In the rows, zero is written as 100.
Known rows, with every step that occurs:
vegopor-rerebor-nomer: 114 110 86 94 96 106 130 82 110 105 103 93 93 88 100 87 102 118 78 79 98
 88
suzo-vikub-nufuf-rerebor: 80 81 98 110 94 127 77 52 81 114 116 105 135 113 116 127 94 85 83 83 108
 108
zuka-rerebor-suzo-vikub: 91 68 100 116 88 103 103 91 73 104 116 96 86 94 86 86 117 88 97 107 129
 88
nomer-rerebor-suzo-vikub: 83 66 110 120 74 94 94 72 99 118 117 118 92 107 81 91 114 77 82 97 128
 93
rori-gipos-nomer-rerebor-suzo-vikub-nufuf: 64 91 121 101 43 108 73 53 108 112 108 105 129 116 117 87 110 112 94 75
 105 107
gipos-nomer: 115 102 100 100 109 104 98 71 121 100 112 80 111 76 109 75 102 86 113
 100 98 105
rerebor-nomer: 113 92 84 104 94 101 98 70 105 106 94 103 85 77 104 82 95 103 86 95 109
 92
rerebor-suzo-vikub-gipo: 112 71 100 133 89 80 65 79 95 114 121 88 75 77 98 95 117 105 82 98 129
 116
rori-gipos-nomer-rerebor-suzo-vikub: 84 88 117 112 55 96 96 69 105 115 120 84 112 100 81 79 115 92 105 90 120
 97
nufuf-rerebor-suzo-vikub: 89 86 108 133 92 106 100 69 82 109 121 96 101 80 85 97 107 66 85 106 133
 95
gipos-nomer-rerebor-suzo-vikub-gipo: 89 74 96 129 107 89 70 55 118 122 120 86 99 87 101 76 125 92 85 93 124
 116
gipo-vikub-zuka-rerebor-nomer: 94 75 49 102 122 141 96 84 88 90 87 107 101 101 112 92 97 108 72 73 96
 69
rerebor-suzo-vikub: 110 75 115 121 70 90 95 83 89 102 121 106 79 76 83 93 109 86 90 106 130
 100
vikub-gipo: 109 84 89 115 110 86 63 85 105 119 111 81 89 99 115 97 108 112 91 89 103
 110
nufuf-rerebor: 83 102 94 118 119 116 100 74 92 116 111 85 122 103 104 103 95 69 94 95
 106 88
gipos-nomer-rerebor: 79 91 96 98 112 109 96 60 130 120 107 97 126 117 105 75 107 75 102 88 96
 94
gipos-nomer-rerebor-suzo: 59 104 111 115 104 99 101 65 135 113 97 110 109 95 108 48 115 70 92 101
 110 88
gipos-nomer-rerebor-suzo-vikub: 87 75 109 118 86 100 98 57 113 112 119 105 105 89 85 75 116 71 91 100
 125 99
suzo-vikub-gipo-rerebor-nomer: 121 62 63 123 104 91 74 86 96 115 99 81 67 73 76 102 98 130 73 75 114
 112
gipos-nomer-rerebor-suzo-vikub-zuka: 76 88 97 115 104 123 97 54 130 96 121 103 129 82 95 95 113 79 81 83 117
 99
rori-rerebor: 82 97 118 117 94 95 109 114 90 106 95 85 97 108 107 97 87 110 97 86 97
 74
gipo-vikub-vegopor-rerebor: 112 97 83 92 81 123 106 131 94 102 104 112 90 134 101 111 114 94 74 63
 73 74
nufuf-rerebor-nomer: 90 105 77 117 118 118 105 55 98 114 94 92 110 80 105 87 91 82 82 95 113
 88

Rows:
117 55 79 123 102 86 65 108 90 119 116 74 75 96 72 118 102 121 84 73 108
 115 -> suzo-vikub-gipo-rerebor
87 63 98 131 94 85 65 69 104 128 117 99 86 105 97 93 122 98 75 90 128
 110 -> nomer-rerebor-suzo-vikub-gipo
119 98 76 93 76 118 121 91 98 105 107 99 90 91 88 111 116 107 75 74 101
 93 -> suzo-vikub-vegopor-rerebor-nomer
101 69 106 127 76 88 95 107 89 104 111 102 69 77 63 95 104 95 84 93 123
 97 -> gipo-rerebor-suzo-vikub
71 105 81 109 108 128 87 41 100 113 85 110 123 93 132 92 89 97 71 84 103
 96 -> vikub-nufuf-rerebor-nomer
86 77 118 108 59 102 71 66 93 101 109 130 97 94 119 100 105 104 78 90
 116 110 -> rerebor-suzo-vikub-nufuf
96 73 59 100 114 134 106 68 87 95 106 89 110 86 97 106 104 111 83 80 114
 87 -> suzo-vikub-zuka-rerebor-nomer
72 88 75 94 128 133 101 95 96 97 108 86 125 116 113 105 106 101 97 80 94
 77 -> vikub-zuka-rerebor
79 71 110 114 64 100 72 87 94 102 101 126 89 95 101 102 100 113 73 80
 109 108 -> gipo-rerebor-suzo-vikub-nufuf
95 85 102 118 87 113 92 78 107 88 123 106 104 73 93 112 106 92 77 89 121
 98 -> rerebor-suzo-vikub-zuka
76 92 97 136 107 77 75 115 113 112 91 91 65 80 96 70 109 113 76 88 109
 97 -> vikub-gipo-rerebor-suzo
70 70 105 106 74 113 79 73 79 103 105 120 104 111 121 94 111 106 85 91
 114 99 -> zuka-rerebor-suzo-vikub-nufuf
51 103 93 113 117 120 106 96 103 92 98 99 108 95 116 74 114 94 87 94 108
 73 -> vikub-zuka-rerebor-suzo
111 76 78 103 75 120 68 119 88 102 94 126 79 124 105 107 106 78 82 79 85
 79 -> gipo-vikub-vegopor
73 126 110 106 79 103 123 119 115 102 98 109 87 99 106 79 126 90 78 88
 96 79 -> vikub-vegopor-rerebor-suzo
71 76 98 112 65 108 84 91 101 117 105 126 91 116 88 100 126 67 81 93 115
 89 -> nomer-rerebor-suzo-vikub-vegopor
88 79 94 119 67 103 85 122 93 105 100 111 69 89 72 103 118 84 82 89 111
 92 -> gipo-rerebor-suzo-vikub-vegopor
96 84 102 114 61 104 85 101 93 103 108 116 77 88 90 101 123 76 88 100
 117 95 -> rerebor-suzo-vikub-vegopor
75 86 97 111 78 113 89 77 116 112 106 113 103 98 92 85 130 63 91 95 113
 96 -> gipos-nomer-rerebor-suzo-vikub-vegopor
93 65 88 128 106 91 74 85 80 115 117 79 81 93 101 89 125 108 88 98 128
 105 -> zuka-rerebor-suzo-vikub-gipo
88 91 120 101 61 107 96 77 97 100 115 123 105 103 115 104 112 115 71 78
 106 106 -> vegopor-rerebor-suzo-vikub-nufuf
76 95 96 125 80 119 90 89 88 110 108 106 100 90 92 106 121 58 84 101 120
 91 -> nufuf-rerebor-suzo-vikub-vegopor
88 86 79 112 96 128 85 35 86 112 100 108 121 88 116 110 92 96 71 84 115
 105 -> suzo-vikub-nufuf-rerebor-nomer
97 99 104 110 89 117 119 89 112 88 130 98 111 81 90 115 113 102 71 74
 112 94 -> vegopor-rerebor-suzo-vikub-zuka
44 115 114 124 99 114 86 63 103 109 92 119 119 96 135 78 102 79 74 97
 108 91 -> vikub-nufuf-rerebor-suzo
111 85 102 125 92 84 92 88 99 114 127 81 81 86 95 99 124 117 75 86 121
 112 -> vegopor-rerebor-suzo-vikub-gipo
103 117 77 90 87 117 123 97 112 106 92 101 93 96 105 94 114 108 75 74 89
 84 -> vikub-vegopor-rerebor-nomer
111 91 117 113 72 94 123 94 93 102 128 98 87 87 80 97 117 97 83 91 120
 96 -> vegopor-rerebor-suzo-vikub
